What can hang from each mark:
K_903: K_679
K_207: K_264 K_771 K_917
K_679: K_771
K_728: K_210 K_679
K_210: K_728
K_771: K_132 K_207 K_580
K_974: K_545 K_903
K_580: K_771 K_903
K_297: K_210

Known rows, with every way that one mark hangs from another:
(K_903 (K_679 (K_771 K_132 K_207 K_580))): [  7 -14  -2 -12   7   8 -34   1  -2   5 -11   8  12 -26  -5  -4   2 -29
 -13  18  -7 -19   2]
(K_728 K_210 (K_679 K_771)): [  4 -13 -10 -15   7  11 -23  -4  -1   6 -11   3 -13 -16  -8 -10   6  -6
  -5  22  -7  -3   0]
(K_771 K_580): [  5  -8   1 -11   5   1 -29   3  -9  12  -5   4  -1 -24   9 -19   4   7
  -7  14 -13 -13  10]
(K_580 (K_771 K_207) K_903): [ 14 -12   2  -7   3  -3 -18  -1  -9  -2  -2   1   3 -14  26  -5   9   8
  -6   6 -19 -22   2]
(K_728 K_210 (K_679 (K_771 K_132 (K_580 K_903)))): [  5 -12  -5  -6   9  27 -29  -6   2   5 -14  -1  -3  -8   1  -3   6   3
  -6  21   3 -12   2]
(K_974 K_545): [ 10  -9   0 -19   3 -15 -11   3 -13  15   0   8 -10 -27   9 -21   3  14
  -9  12 -21  -4  13]
(K_580 K_771 K_903): [ 11 -10   1  -9   4  -6 -19  -2 -13   5  -1   2  -4 -15  23  -3   9  25
  -7   2 -18 -19   8]
(K_297 (K_210 (K_728 (K_679 (K_771 K_132))))): [  8 -14   5 -13  -1   1 -18   3  -5  11 -10  11  -2 -28   1  -5   7   0
  -6  12 -21 -14   1]
(K_728 K_210): [  7  -9  -1 -18   5   1 -17   2  -6   6 -10   0  -7 -18  13 -18  10   7
  -8  12 -12  -3   8]
(K_903 (K_679 K_771)): [  4 -11  -6 -21   5  -4 -31   2 -11  11  -6  11   4 -26  -7  -4   5  -4
 -14   9 -12 -14   9]
(K_903 (K_679 (K_771 (K_207 K_264)))): [  6 -10   0 -26  -3  -6 -27   3 -11   6  -6  10   5 -25   1  -5   4 -22
 -17   8 -12 -13  -4]
(K_210 (K_728 (K_679 (K_771 K_132 K_207)))): [  9 -16   3 -14   1   3 -19   1   2  10 -10   6  -1 -25   8 -11   7 -22
  -1  14 -21 -19  -6]
(K_297 (K_210 (K_728 (K_679 (K_771 K_207))))): [ 10 -13   1  -9  -4   7 -24   2  -3   2  -8  11   5 -24  -1 -13   6 -13
  -4  17 -22 -16  -4]
(K_728 K_210 (K_679 (K_771 K_132 (K_207 K_917)))): [ 13 -16  -5 -19   1   9   0  -4   4  -4 -15   5  -6 -16  -6 -15   9 -36
  -3  20   2  -9  -8]
(K_903 (K_679 (K_771 K_580))): [  3  -9  -6 -14   5   8 -43   0  -8  10  -7  10   6 -25 -13  -5   1  -8
 -14  12  -6 -16  10]
(K_207 K_264 (K_771 K_132) K_917): [ 10  -9  15 -40  -7 -19  21   6 -20  14  -6   7  -2 -26  17 -17   7   1
 -12   0 -16 -11   1]
(K_297 (K_210 K_728)): [  9  -8  10 -15  -6  -7 -19   7 -13  10  -5   7   4 -26  15 -18  11  16
  -8   2 -27 -13  10]
(K_580 (K_771 K_132)): [ 11 -14   4 -13   6 -16 -12   1 -10   9  -6   3 -12 -27  21  -2   7   4
  -8   5 -22 -14   5]
(K_728 (K_679 (K_771 K_132 (K_207 K_264)))): [  8 -16   2 -22   2  -6 -12   1  -5   9  -9   7  -6 -26   8  -7   2 -22
  -7  19 -11 -10 -12]
(K_297 (K_210 (K_728 (K_679 (K_771 K_132 K_207))))): [ 12 -16   4 -11  -1   3 -16   3  -1   3 -11   9   4 -27   4  -8   6 -17
  -5  16 -20 -17  -6]
(K_974 K_545 (K_903 (K_679 (K_771 K_132)))): [ 12 -14 -14 -21   9   1  -8   2  -8  19  -7  14  -2 -30  -6  -5  -2  -1
 -16   3  -9 -14  13]
(K_207 K_264): [  6  -7   8 -26  -2 -18 -15   5 -18  14  -3   5  -7 -25  21 -16   7  10
 -11   6 -18  -7   4]
(K_210 (K_728 K_679)): [  4 -10   3 -16  -2   0 -28   2  -5  20  -5   4  -1 -24  15 -21  10   4
  -1  13 -22 -12   4]
(K_903 (K_679 (K_771 K_132 (K_207 K_917)))): [ 13 -14  -1 -24  -2  -5  -6   1  -5   0 -11  13  10 -25  -6  -9   9 -35
 -13   8  -3 -19   1]
(K_210 (K_728 (K_679 (K_771 K_207 (K_580 K_903))))): [  7 -11   1  -2  -1  24 -39  -3   1   7  -6   4  11 -13   4 -13   5  -6
  -1  13 -12 -26  -1]

Rows:
[ 10 -10   1 -10  -9  17 -23  -3   1   5  -8  11   5 -20 -11 -23   5 -32
  -1  11  -9 -21  -4]
(K_210 (K_728 (K_679 (K_771 (K_207 K_917) K_580))))
[ 10 -15  -1 -16   6   3 -21   2  -5   2  -8   7  17 -17   9   3   9  -9
 -13  10  -7 -23   3]
(K_580 (K_903 (K_679 (K_771 K_132 K_207))))
[ 11  -8   3 -27 -11  -1 -12   0 -15   0  -4  13  16 -15   0  -7   9 -16
 -17  -3   0 -20  -1]
(K_580 (K_903 (K_679 (K_771 (K_207 K_264 K_917)))))
[  8  -8  15 -32  -6  -8   8   4 -17  14  -7   6   1 -25  12 -19   2  -3
 -12   3 -12 -13   2]
(K_207 K_264 (K_771 K_132 K_580) K_917)
[ 12 -14   1 -11   4  -2 -25   0  -6   1  -6   2  13 -17  24   5  10  -3
 -13   8 -12 -22   1]
(K_580 (K_771 K_132 K_207) (K_903 K_679))
[ 14 -10  12 -29  -8 -18   9   4 -12   5  -7   7  -1 -26  22 -20  10 -21
  -9   4  -9 -11  -4]
(K_771 K_132 (K_207 K_264 K_917))
[ 10 -12  11 -24   0 -16  -6   6 -11   9  -7   3  -2 -27  29 -14   7 -11
 -10  10 -17  -9  -5]
(K_771 K_132 (K_207 K_264))
[ 10 -12   7 -18  -2  -8 -23   1 -12   5  -6   2   7 -18  29   7   9  -5
 -18   3 -11 -17  -5]
(K_580 (K_771 K_132 (K_207 K_264)) (K_903 K_679))
[ 13 -10   9 -22  -6  -4  -3   0  -9   1 -10  10  -3 -25   0 -14   2 -33
 -11   2  -4 -16  -6]
(K_679 (K_771 K_132 (K_207 K_264 K_917) K_580))
[  6 -14   4 -17   2  -1 -20   1  -2  18  -9   7  -6 -26   5  -8   7  -6
  -3  10 -20 -16   1]
(K_210 (K_728 (K_679 (K_771 K_132))))
[  7  -9   5 -25  -2  10  -7   2 -13  11  -7   6  23 -15   7 -10   8   5
 -14   8  -3 -23  12]
(K_207 (K_771 K_132 (K_580 (K_903 K_679))) K_917)
[  9  -7  16 -29  -7  -1   9   2 -19  12  -6   5   8 -16  20 -14   6  13
 -12   0  -8 -19   4]
(K_207 K_264 (K_771 K_132 (K_580 K_903)) K_917)
[ 10 -12 -14 -14   9  13 -22   0  -6  20  -8  14   0 -29 -12  -6  -6  -5
 -16   6  -4 -16  14]
(K_974 K_545 (K_903 (K_679 (K_771 K_132 K_580))))
[  5  -6   5 -16  -5   9 -39   2 -11   9  -4   3  19 -15  18 -11   6  -2
 -17  11  -1 -17   1]
(K_771 (K_207 K_264) (K_580 (K_903 K_679)))
[  9 -16  -2 -19   6  -4 -21   3  -4   3 -10   9  10 -27   2  -2   6 -26
 -13  14 -11 -18   1]
(K_903 (K_679 (K_771 K_132 K_207)))
[  5 -12   0 -15   0   3 -27   0  -5  16  -6   8  -5 -24   0 -13   6  -3
  -2   9 -22 -16   2]
(K_210 (K_728 (K_679 K_771)))
[  6 -11   5  -6   2  17 -34  -3  -1  16  -8   5   5 -16   7  -5   6   5
  -3  10 -12 -24   4]
(K_210 (K_728 (K_679 (K_771 K_132 (K_580 K_903)))))
[ 11 -12   6  -5   7   9 -21   2  -4   4  -8   0  12 -16  26 -13   7   2
  -6  16  -9 -22   5]
(K_771 K_132 K_207 (K_580 K_903))
[  8  -9   6  -8   7   6 -22   1  -9  11  -7   0   7 -16  23 -10   8  19
  -7  11  -8 -19  12]
(K_771 K_132 (K_580 K_903))
[ 10 -14   2  -9   9   4 -21   1  -2   2 -10   6   1 -26   3  -9   1 -22
  -7  14 -12 -19   0]
(K_679 (K_771 K_132 K_207 K_580))
[  6 -12   4 -20   1   2 -32   2  -7   7 -10   8   6 -28   1  -3   0 -30
 -18  12  -6 -14  -5]
(K_903 (K_679 (K_771 K_132 (K_207 K_264) K_580)))
[ 14 -10  -2 -15  -7   0 -15  -3 -10  -3  -3   7  13 -13  11  -6  13  -9
 -12   2  -4 -23   3]
(K_580 (K_771 (K_207 K_917)) (K_903 K_679))
[ 15  -9   7 -23 -11 -18   0  -1 -14   0  -3   8  -8 -23  16 -14   7 -18
 -10  -3 -14 -12  -7]
(K_580 (K_771 (K_207 K_264 K_917)))
[  7 -10   4 -13  -5   1 -26   4  -8  13  -6   8   1 -25  11 -18  10  12
  -5  16 -21 -10   5]
(K_297 (K_210 (K_728 K_679)))
